Known rows, with every step that occurs
bogu/madurud/mivo: [  2  14  15   1  -6 -20  16 -19 -11  -7   2   8 -39  21  16  -6 -23  10
 -17   2 -20   0  31  -9  -2  -2 -38 -26  17  36  17  29  13   8   1  29
 -16   3 -17  -5  31]
manet/zovip/bavila/bogu/madurud: [ -5   4  53  -8 -22 -25  23 -21 -16 -20  -3   5 -39  19 -14   8 -35  39
  -8  14   8  -4  13   2  21 -36 -50 -42   0  39   5  27  -7  10  -7  20
  22  17  -9   5  45]
mivo/bavila/bogu/madurud/melil: [-10  40  31  12 -28 -25  11 -25 -34  -1  -1   8 -56  17   9 -13 -10  48
  -3  12  -3  19  15   6   3  -7 -34   3   5  39  15  12  13  50   6  23
   0   8 -27   9  49]
zovip/madurud/bogu: [  6  12  15 -13 -16  -8  26 -10  16 -16 -34   6 -22  -4  51  -6  -5   4
 -19  17  -4 -11  38  16  20 -20 -51 -11  22  18  26  -3  -1  21  -2  46
  -5  -4  -5 -17  26]
mupituv/buve/melil/bavila/mivo/duta: [ 14  16  17 -12 -42   8  64  11 -11   0 -22  11 -42  42   8  -9  -5  32
   8 -30  -1 -19   9 -17  -3 -23 -21   3   3   9  25  -2   3  -8  -1  40
   0  -1 -18 -15  11]
melil/bavila/bogu/madurud/zovip: [-22   8  11  -7 -39 -17  25 -14  -7 -23 -10   3 -46  38  19  13 -21  36
   2   6  20  18   6   8   2 -32 -28 -13  12  38  -3   5   6  16 -11  12
   5  15 -16  -4  18]
duta/melil: [-22  16   4   5 -13 -24  24   5   0 -19 -21  13 -28  39  22  -4 -10  28
   2  -2   7 -17  44  -7 -19 -16 -33 -11   9  52  31  21  -5  10 -16  28
  -4   0  14 -24   3]
buve/melil/bavila: [-19  38  10  -3 -20  -4  46  19   4 -14 -10  -6 -42  32  11   4 -24  32
  -1 -16   0   2  37 -17  -5 -30 -35   9  12  28  29  -6  19   2  -8  32
  -1   2 -16 -17   0]
bavila/bogu/madurud/mivo: [ -9  13  18   4  -4 -29  16 -31 -24  -7   0  10 -42  23  13   3 -21  21
 -20  12 -13   0  24  -7   6 -12 -43 -33  11  44  17  31  16  22  -3  33
  -5  -3 -19   5  42]
mivo/madurud: [  2   9  15  17   4 -19  24  -9  -9 -23  -6   6 -30  30   9   2 -20  31
 -14  31  -9 -17  51  -9  -4   2 -22 -14  15  28  20  15  -9  -4   1  35
  -6   6   9  -4  -3]
duta/melil/bavila/bogu/madurud/mivo: [-31  10  -3   9  -9 -24  10 -20 -11 -17   5  -3 -54  43  15   1 -14  34
  -4  -1  -5  -4  23  -1  -1 -24 -41 -30   9  53  28  26  11  24 -18  17
  -6  -6 -13  -4  22]
zovip/bavila/mivo/duta: [ 10   4  44 -13 -40  -9  53   8  -7  -2  -8  20 -38  31  10   4 -10  18
   7 -28  10 -26  10 -15 -12 -11 -16 -29  -8  35   3   1  -3 -22  -4  24
  17  14 -19 -20  33]
bogu/madurud/melil/bavila/mivo/duta: [ 10  11  21 -10 -52   3  39  -9  -6   3   8   3 -50  37  21 -22   2  41
   5 -26   3  -3   9  -9 -10   2 -24   2  -5  31   9  -9  18  -1   0  17
   1  15 -36  -7  32]
buve/melil/bavila/bogu: [-33  32  16   3 -16 -19  47  -1 -16 -10 -12   2 -41  30  14  11 -23  43
   5   1   5   0  24 -13  12 -40 -46  -2   5  34  31   1  18  21 -15  26
  14  -7 -10  -6  14]
bogu/madurud/zovip/bavila/mivo: [  3  -4  16 -17 -38 -11  40  -3  12 -20  -8  28 -33  29  19  12 -20  33
  -3   3  20  -9   6   4  -6 -26   3 -31  -4  39  -3   7 -11 -12  -5   6
   8  20 -10  -2  33]
mupituv/buve/melil: [  6  43  22  -7 -11 -12  52  11 -17  -7 -39  16 -23  30   2   4 -20  19
  -3   5 -14  -5  29 -13  -2 -21 -41  -4  14   7  37  23  -1  16  14  45
  -8  -8   6  -8   2]
mupituv/buve/melil/bavila: [ -9  47   8  -4 -22   6  51  17  -3 -13 -30  -4 -40  35   3   4 -16  28
   4 -18 -11   0  27 -12  -2 -36 -41   6  13  10  39   3   8  14   6  35
  -4   4  -8 -12 -14]
madurud/bogu: [  7  16   9  -9 -24 -15  40  -2   8 -24 -21   4 -24   2  41  -4  -8   9
 -11   1 -21  -7  43   4   6 -13 -44  -9  27  12  13   3  12  10   4  33
 -10  16  -1 -15  17]
manet/zovip/bavila/bogu/madurud/melil: [ -2  26  54  -1 -38 -18  23 -17 -19  -1   0  11 -48  22   6  -3 -30  49
 -12   3   6   9   3  -2  15 -17 -50 -35  -5  31  -3  14   2  34  10   4
  12  12 -18  14  39]
zovip/madurud/mivo/buve/mupituv: [ -2  -7  14  10  20   3  15  -5  -9  26 -17  39 -40  14  57  -5 -16 -20
 -26 -13 -18   3  32 -17   0 -13 -50 -14  17  18  -9   4  16  30  15  47
  -3 -17  -5 -10  15]
manet/zovip/bavila/mivo/duta/melil: [ -4  -7  35 -10 -47 -10  43  13   4  -7 -12  28 -49  40   8  -9 -16  30
   3 -30  17 -41   9 -16 -10 -21 -22 -39 -15  37   1  10 -24 -11 -16  16
   8   3  -5 -28  27]
duta/melil/bavila/mivo/madurud: [-13  -8 -18  20 -16  -8  30   0  14 -32   5  13 -39  47  15  -8  -2  57
  -7  20  -4 -40  53   3  -3  -3   3  -6  -2  38  36   4  -9  -4 -21  20
  -8   7  14  -9 -11]
bavila/bogu/madurud/zovip: [-14   8  17  -8 -32 -28  17 -16 -18 -16 -19  20 -32  38  16  16 -26  30
  -6  18  19  14   5   4  -1 -27 -26 -17  16  40  -5  21  -6  17  -2  19
   3   5  -5  -3  32]
mivo/duta/melil/bavila/bogu: [-37  11  16   7 -34 -20  34  -4 -10 -14 -18  -5 -56  52  16   6  -6  42
  20 -21  15 -14  14  -9  -7 -30 -43 -12   3  52  21   5  -2  16 -24  28
  22  -3 -13 -24   4]
zovip/bavila/bogu/madurud/melil: [-10  36  44   4 -26 -29  22 -18 -27  -6  -2   4 -38  31   8   3 -19  47
   1   6   3  10  13   9   8 -15 -41 -21  -5  43  17  16   9  35   8  10
  12  11 -21  13  36]
zovip/bavila/bogu: [-21  17  43   1 -13 -29  38  -8 -19 -18 -18  11 -36  25   5  26 -25  29
   2   1  10 -14  16  -6   8 -34 -44 -31   4  47  18   8  -3  12  -9  25
  30   8  -3   2  20]
mupituv/buve/melil/bavila/bogu: [-18  41  17   1 -21 -14  53  -5 -21 -12 -28   4 -45  36   2  12 -18  45
   7   2  -3  -5  17  -5  15 -37 -51  -1   9  21  36   8   9  26  -7  35
  12  -5  -5  -1  -1]
bavila/bogu: [-22  18  23   1 -21 -33  36 -22 -23 -11 -22  17 -31  23  17   8 -17  32
  -8  17   8 -12  25 -11   7 -19 -42 -15  12  40  21  10   6  18 -14  35
  14  -3   7   0  22]
manet/zovip/bavila/mivo/buve: [ -1  -4  39  -4 -27  -3  57  17  -5  -2 -14  45 -28   6  31  -8 -37  34
 -22  -2 -14 -34  35 -13  20 -22 -23 -31  -5  16 -14 -15 -10   3   2  20
   5  17  -2   5  31]
madurud/zovip/bavila: [ -9  15  30 -10 -37  -9  41  12   7 -22 -23  17 -40  29  20  30 -29   7
   2 -16  11  -3  11 -15 -20 -33 -26 -30   3  37  -8  -4 -15  -6   7  13
  10  15 -12 -14   8]
melil/bavila/mivo: [-12   3 -13  -5 -36   0  49  -2  19 -12  -1  17 -42  23  29  -7  -4  37
  -9  -2   0 -23  30 -14  -3 -14 -24  -1   1  35  24 -17  13  -4 -23  21
   3  18  -2  -5  13]
melil/bavila/mivo/madurud: [  1  -4 -11  11 -15  -2  39  -5  13 -27   6  11 -38  32  12  -6  -8  49
 -14  22  -7 -34  47  -5   5   2  -6  -5   0  25  24  -7   0  -9 -17  23
  -9  15   7   1  -3]
manet/zovip/madurud/mivo: [  0  12  24  -8 -19   2  14 -17   9  12 -16  30 -47   8  41  -5 -26  -4
 -44   6   0 -22  23 -22   9  -8 -63 -37   7  21   7   7  -8  15 -10  38
 -10 -19  -2  -8  31]
duta/melil/bavila/mivo: [-26  -1 -25  -1 -30  -7  41   2  21 -23  -6  15 -42  41  28  -9   3  43
   4 -11  10 -31  38 -10  -8 -15 -15   3  -3  44  32  -7   9   3 -29  18
  -3  10   6 -13   0]

Rows
[ -8  12  28   1 -23 -16  21 -20 -21   0   0 -13 -59  36   9  -2 -14  22
  -5 -27  -9   3   4 -14  -5 -15 -45 -26  10  38   5  16  12   7  -3  31
   6  -1 -39 -16  34] : melil/bavila/bogu/madurud/mivo/duta
[ -2  14  49 -11 -29  -1  38   9   9 -16 -12  14 -48  11   2  11 -40  15
 -13 -12   1 -16  23 -23   3 -24 -49 -45  -2  28  -8   2 -16  -7   2  17
  13  24  -4  -9  17] : manet/zovip/bavila
[ -1   3   9   7 -24 -13  24  -2   0 -26 -18  21 -36  36  25  15 -22  23
 -15  21   3  -9  26  -3  -9  -3 -11 -16  13  23  -5   5 -19  -4   9  25
 -14   8   8 -11  -6] : mivo/madurud/zovip
[-21  27  26  14  -9 -24   9 -27 -21   4 -21  27 -65   5  27  11 -13  14
 -24  14  -5 -13  16  -4   7 -25 -46 -19   9  47  22  11  -9  45 -15  43
  13 -19 -11  -2  55] : zovip/madurud/mivo/bavila/bogu
[ 12   0 -18   7 -26  -4  49  -3  21 -38   1   1 -37  14  35 -10   0  38
 -17  24 -22 -34  54  15  20  -8 -13  -3  10  10  17 -12   7  -1  -5  27
 -14  21   3  -3   4] : melil/bavila/mivo/madurud/bogu
[ -8  31  17   1 -14 -18  32 -14 -25 -19 -16  -8 -37  44 -13   2 -23  44
   1  11  -2  10  16  11  21 -39 -41  -2  13  31  38  27  11  31  -6  29
   8   3 -13   0  15] : mupituv/buve/melil/bavila/bogu/madurud
[ -9  11  41  -2  -7 -34  21 -17 -22 -22  -7   2 -33  25 -10  16 -27  38
   2  12   8   4  19  10  10 -28 -36 -31   6  56  13  32   2  11  -6  21
  22  18 -12   2  38] : zovip/bavila/bogu/madurud
[  3 -22  32   0 -11   4  52  14   2   9  -9  48 -38  14  32  -4 -26  12
 -13 -21  -7 -16  24 -21   8 -27 -30 -27  -3  11 -36  -9   4   2  12  21
   6  17   2   0  20] : manet/zovip/bavila/mivo/buve/mupituv
[-11  33   7   0 -27   1  26  -9   3 -10  11 -14 -49  33  22 -15 -10  39
  -5 -14  -4  19  31  -7  -5 -10 -42   5   5  28  22  -9  23  24   4  11
  -1  21 -31   2   9] : bogu/madurud/melil/bavila
[-21  25  19  -2 -12 -24  25 -10 -19 -17   0 -14 -38  38  -1   6 -28  48
   3  12   8  12  27   3  17 -37 -36  -4  10  39  29  22  20  21 -11  27
  11   4 -18  -4  27] : buve/melil/bavila/bogu/madurud
[-18  24  10  18 -19 -14  33 -21 -15 -16  -1   1 -51  36  20   3  -6  55
  -5  15  -2 -12  30  -6  11  -8 -43  -4   1  30  21 -13  12  36  -5  19
   6   5  -8  15   1] : mivo/madurud/melil/bavila/bogu
[  0  13  34  -8 -32 -15  24   7   3 -28 -11   2 -38  33   4  26 -34  16
   4 -10  13  14   6  -1 -11 -32 -21 -31   5  42 -11  13 -13  -5  11  10
   5  21 -15 -16  18] : bogu/madurud/zovip/bavila
[ 14  10   5  11 -11 -18  30  -4   5 -36 -14  -1 -25   7  28   1 -13  20
 -19  27 -26 -21  55  12  12  -1 -27 -14  25   9  14   5   1   4   9  39
 -19  12   5 -13   6] : mivo/madurud/bogu
[-15  24  29   9 -14 -38  11 -23 -28 -21  -7   6 -50  18  -4   2 -21  39
  -3  21  -1  11  19  10   6 -26 -30 -12  16  48  18  28   4  30  -6  27
  14  14 -15   0  48] : mivo/bavila/bogu/madurud
[-10  35  14  10 -13 -11   5  -8  -4   3 -19  22 -68   3  30  -1 -11  -7
 -25  -1 -12  -9  28  -9 -12 -12 -40 -17  13  37  20   5  -3  32  -6  41
  -9  -9 -20 -11  40] : zovip/madurud/mivo/bavila
[ -4   6  12 -10 -31 -17  20  -6   1 -23 -15  18 -33  33  23   8 -23  18
  -5   7   9  19  15   2 -11 -16 -22 -14  20  35  -8  15  -4   1   6  19
 -11  18  -9 -13  25] : bogu/madurud/zovip
[-24  11   5   3 -33   0  29   7   4  -9  -4 -11 -63  47  25  -1  -4  16
  10 -51  -5 -14  26 -27 -24 -19 -42 -17   4  43  16  -2   3   7 -14  27
  -6  -6 -25 -38  -2] : madurud/mivo/duta/melil/bavila
[ -6  11  40   0 -19 -22  20 -18 -15  -7   0  11 -55  19   1  12 -37  21
 -24  -1  -7  -4  11 -11  17 -23 -52 -56   0  34  -4  30   2  14  -4  16
   8   3 -20   9  44] : manet/zovip/bavila/bogu/madurud/mivo
[ 14  12  29   9 -34   1  41  -6  -2  -6   7  28 -48  18  16 -11 -18  52
 -24  18  -4 -31  26  -5  12   9 -21 -28 -17  12   2  -9 -12   5   9   8
  -8  13  -3  20  16] : manet/zovip/bavila/mivo/madurud/melil
[  6  12  36  -9 -17  -1  19 -14 -10  20 -16  19 -43  23  30  -4 -10 -13
 -18 -20  -3 -14  14 -21 -10  -6 -48 -31   9  29  10  12  -7   7  -2  50
  -4 -23 -28 -26  28] : zovip/madurud/mivo/duta
[  8  -6   1  15  -8 -14  33  -9   2 -19   0  27 -26  28  15  -6 -14  44
 -18  39  -7 -39  48  -1   3   8   2 -16   5  25  20  10  -5  -8  -8  33
  -6   7  16   3  15] : bavila/mivo/madurud
[-24  32  10   5  -4  -1  44  25 -12   1 -10   4 -43  23  40  -5 -31  25
 -14 -27 -31  -1  43 -21   5 -29 -37   0   8  19  14 -15  23  10  10  31
 -15 -10 -25 -10   5] : madurud/mivo/buve/melil/bavila
[-17  10   5   5 -29  -5  16   4  -1 -11   4 -19 -58  52   8  -9 -12  21
   9 -42  -7   0  24 -13 -23 -19 -34 -15   8  49  23  16   6   1 -13  25
  -5   3 -27 -34   5] : bogu/madurud/mivo/duta/melil/bavila
[-19  15   8   6  -7 -21  16 -26 -11 -10  10  -4 -52  28  13   5 -20  24
 -12   2 -10   8  23  -5   9 -15 -43 -27  12  39  19  18  21  22 -13  27
  -3   5 -22   2  30] : melil/bavila/bogu/madurud/mivo
[ -5   9  17   0 -20 -23  11  -4 -16  -5  -5   2 -44  47  13  -9  -8  15
   3 -25  -4  -8  23 -11 -23  -6 -28 -24   7  51  17  36  -5   6  -5  37
 -10  -8 -18 -32  22] : bogu/madurud/mivo/duta/melil
[  0  24  -4 -10 -31   8  63  12   6  -5 -21  19 -36  36  16  -5  -5  42
  -3  -4  -8 -22  29  -5   4 -24 -21   6   2  13  38  -5  11   6 -10  27
  -5   2  -5  -1   5] : mupituv/buve/melil/bavila/mivo
[ -4  -8  20   7  11  -6  32   4 -14   7 -14  29 -27  22  39  -2 -19   0
  -6 -18 -12   8  36 -20  -8 -19 -41   1  19  23 -17   4  16  15  20  38
   0   5   3  -8   8] : mivo/buve/mupituv
[ -5  12  -1 -13 -46  20  39 -12  25  10  -4  33 -52  16  44 -24  -5  37
 -33   1  14 -25  20  -9  13 -10 -43  -7  -7  19  16 -32   7  21 -13  12
  -1   4 -10  13  20] : manet/zovip/madurud/melil/bavila/mivo
[ -2  -6 -29  12 -25  -5  39   2  28 -43  -4  -1 -35  24  38 -12   8  44
 -12  20 -19 -42  53  20  15  -7  -6  -2   5  22  26  -2   5   7 -13  22
 -17  10  10 -13   1] : duta/melil/bavila/mivo/madurud/bogu
[-43  13   2  10 -24 -23  33  -7  -4 -22 -14   0 -44  44  17   9  -6  47
  10  -2  14 -16  30 -10  -4 -34 -42 -12   3  55  34   2   8  26 -31  20
  14  -1   6 -10   1] : duta/melil/bavila/bogu
[-23  13  10  -3 -35  -2  36  12   9 -15 -11 -15 -52  51  14  -5  -9  29
  21 -40   7 -12  30 -17 -26 -23 -38  -7   5  42  21  -2   0   3 -19  25
   6   3 -16 -40  -7] : mivo/duta/melil/bavila
[-13  16  23  13   3 -13  34   5 -24   3 -17  30 -25  10  45  -8 -27   6
 -21  -6 -37  -9  47 -23  -1  -8 -37 -18  17  23   2  -1   6  11  11  41
 -11  -2  -8  -1  17] : madurud/mivo/buve
[-36  31  21  14  -6 -20  46   3 -34   5 -11  11 -48  27  35   4 -32  40
 -12  -8 -22  -3  37 -16  22 -39 -40  -5   7  28  15  -2  21  27  -1  33
   2 -19 -20   5  20] : madurud/mivo/buve/melil/bavila/bogu
[-14   5  25   6 -17 -37  12 -13 -30  -5  -5   5 -48  53   8  -7 -17  25
   6 -17   6 -13  12  -6  -7 -17 -29 -28   0  57  14  42  -4  13 -11  31
  -3 -14 -14 -23  34] : bavila/bogu/madurud/mivo/duta/melil
[-10  -2  13  -6 -37 -21  37   4  -6  -4 -16  19 -32  48  22 -14  -2  33
  12 -19  14 -34  26 -13 -23  -8  -8 -11   4  47  23  14  -6  -4 -16  33
   0  -9   0 -30  22] : bavila/mivo/duta/melil
[ -2  -8  28  -6 -21 -10  44  17 -12 -12 -19  35 -20  22  33   4 -31  33
  -8   4  -9  -8  25   7   7 -27   3 -22   3  27 -13  -4 -11   0   7  12
   2  24 -12   2  29] : bogu/madurud/zovip/bavila/mivo/buve
[-10  36  14  15 -18 -13  22   0  -9  -3  -7  15 -74   4  19   2 -11   2
 -13 -11 -24  -7  27 -25 -24  -9 -39 -10   9  32  13   4   3  18  -1  34
 -11   1 -20 -10  33] : madurud/mivo/bavila
[ -3  14  17 -13 -46   0  54  15  -4   4  -2   8 -46  36  17  -9  -8  38
   7 -28   8 -17  19 -22  -6 -17 -20   5  -2  22  15  -7   9 -19  -6  30
   0  -3 -25 -21  24] : buve/melil/bavila/mivo/duta
[  0   1  12 -11 -47   1  53   2   3  -3  -3  12 -51  30  25  -7   2  29
   5 -30   3 -25  18 -20  -9 -12 -21  -3   2  26  14 -12   6 -15 -14  29
   8  12 -19 -20  15] : melil/bavila/mivo/duta
[  3  13  34  -5 -25  -7  33  -6 -17   8 -12   9 -50  26  20   0 -14  -4
 -10 -33 -15 -13  17 -33 -19  -1 -43 -26   9  25   0  13   3  -3   4  41
  -6  -6 -23 -21  24] : madurud/mivo/duta
[-19  21  31   8 -22 -16  13 -23 -19  10 -15  33 -78  -4  24   4 -23  14
 -33  14   1 -19  13 -13  13 -27 -57 -34   5  36   8   8 -11  42 -16  37
   5 -18 -11   3  55] : manet/zovip/madurud/mivo/bavila/bogu
[  4  27  34 -14 -36   7  20 -16   4  16 -18  31 -45  12  44 -16 -16  18
 -33   8  10 -12  24 -12   8  -3 -64 -16   0  15  11 -13  -9  34   4  28
  -3  -9  -7   0  24] : manet/zovip/madurud/melil
[ 11  19  19  16 -25  -6  40  -3  -4  -9   1  20 -37  27  20  -1 -10  47
 -14  15  -6 -29  38   0   0   9  -9 -15 -15  25  17  -2  -7  11   9  10
  -4  11  -3  15  11] : zovip/bavila/mivo/madurud/melil
[  2  -8  -5   5 -31  -7  37  -3   8 -20 -13  39 -31  31  30  10 -15  34
 -16  30   8 -23  27  -1  -9   1  10 -13   7  23  -7   0 -17 -10  -1  21
 -15   1   9   0   7] : bavila/mivo/madurud/zovip
[-20 -19 -18  12  -6   5  41  15   4  -1  -6  36 -37  35  49 -12  -4  24
   2 -24  -4 -12  38 -14  -7 -24 -20   7   2  31  -4 -11  21  17   2  25
  -1   5   6 -13  -3] : duta/melil/bavila/mivo/buve/mupituv
[ -5  31  14  18 -15 -15   6  -8 -14 -10   3   6 -66   9   5  -5 -16  10
 -14  -5 -24  11  26 -10 -13 -12 -27 -10  16  39  11  23   9  22   6  33
 -14   9 -26  -6  48] : bogu/madurud/mivo/bavila
[-25  33  22  21 -19 -28  25 -20 -28  -5 -12  24 -70  12  19  11 -12  22
 -11   3 -14 -10  17 -14  -5 -20 -43 -17   9  43  10   8   6  39  -9  34
   3  -5 -13   2  45] : madurud/mivo/bavila/bogu
[ 26  -8  16   2 -30  -3  47   4  20 -34  -9  17 -39   0  25  -2 -20  34
 -26  23 -21 -41  42  11  25  -8 -24 -32   1   5  -5  -2 -13  -8   0  22
 -10  24   3  -1  27] : manet/zovip/bavila/mivo/madurud/bogu
[-20  12   4  -2 -24   6  16   1  12  -2 -11  -5 -60  46  31  -6  -7   9
   0 -39  11 -14  25 -12 -16 -22 -46 -17   2  46  24   1  -1  13 -19  31
   0 -20 -21 -34  -2] : zovip/madurud/mivo/duta/melil/bavila
[ -8 -15  -4   8  -2  12  47   6   4   2  -2  32 -39  22  50  -6  -8  15
  -5 -24 -10  -3  34 -19  -3 -18 -28   6   8  17 -11 -21  25   9   8  30
   2  14  -5  -7   6] : melil/bavila/mivo/buve/mupituv
[ -5  29  28   3 -23 -26  17 -28 -33  -4  -4   7 -29  30  19 -13 -12  47
  -7  14   8  10  17   4   6  -5 -44  -5   5  39  17  15  21  40   5  19
   3   4 -12  13  39] : bavila/bogu/madurud/melil
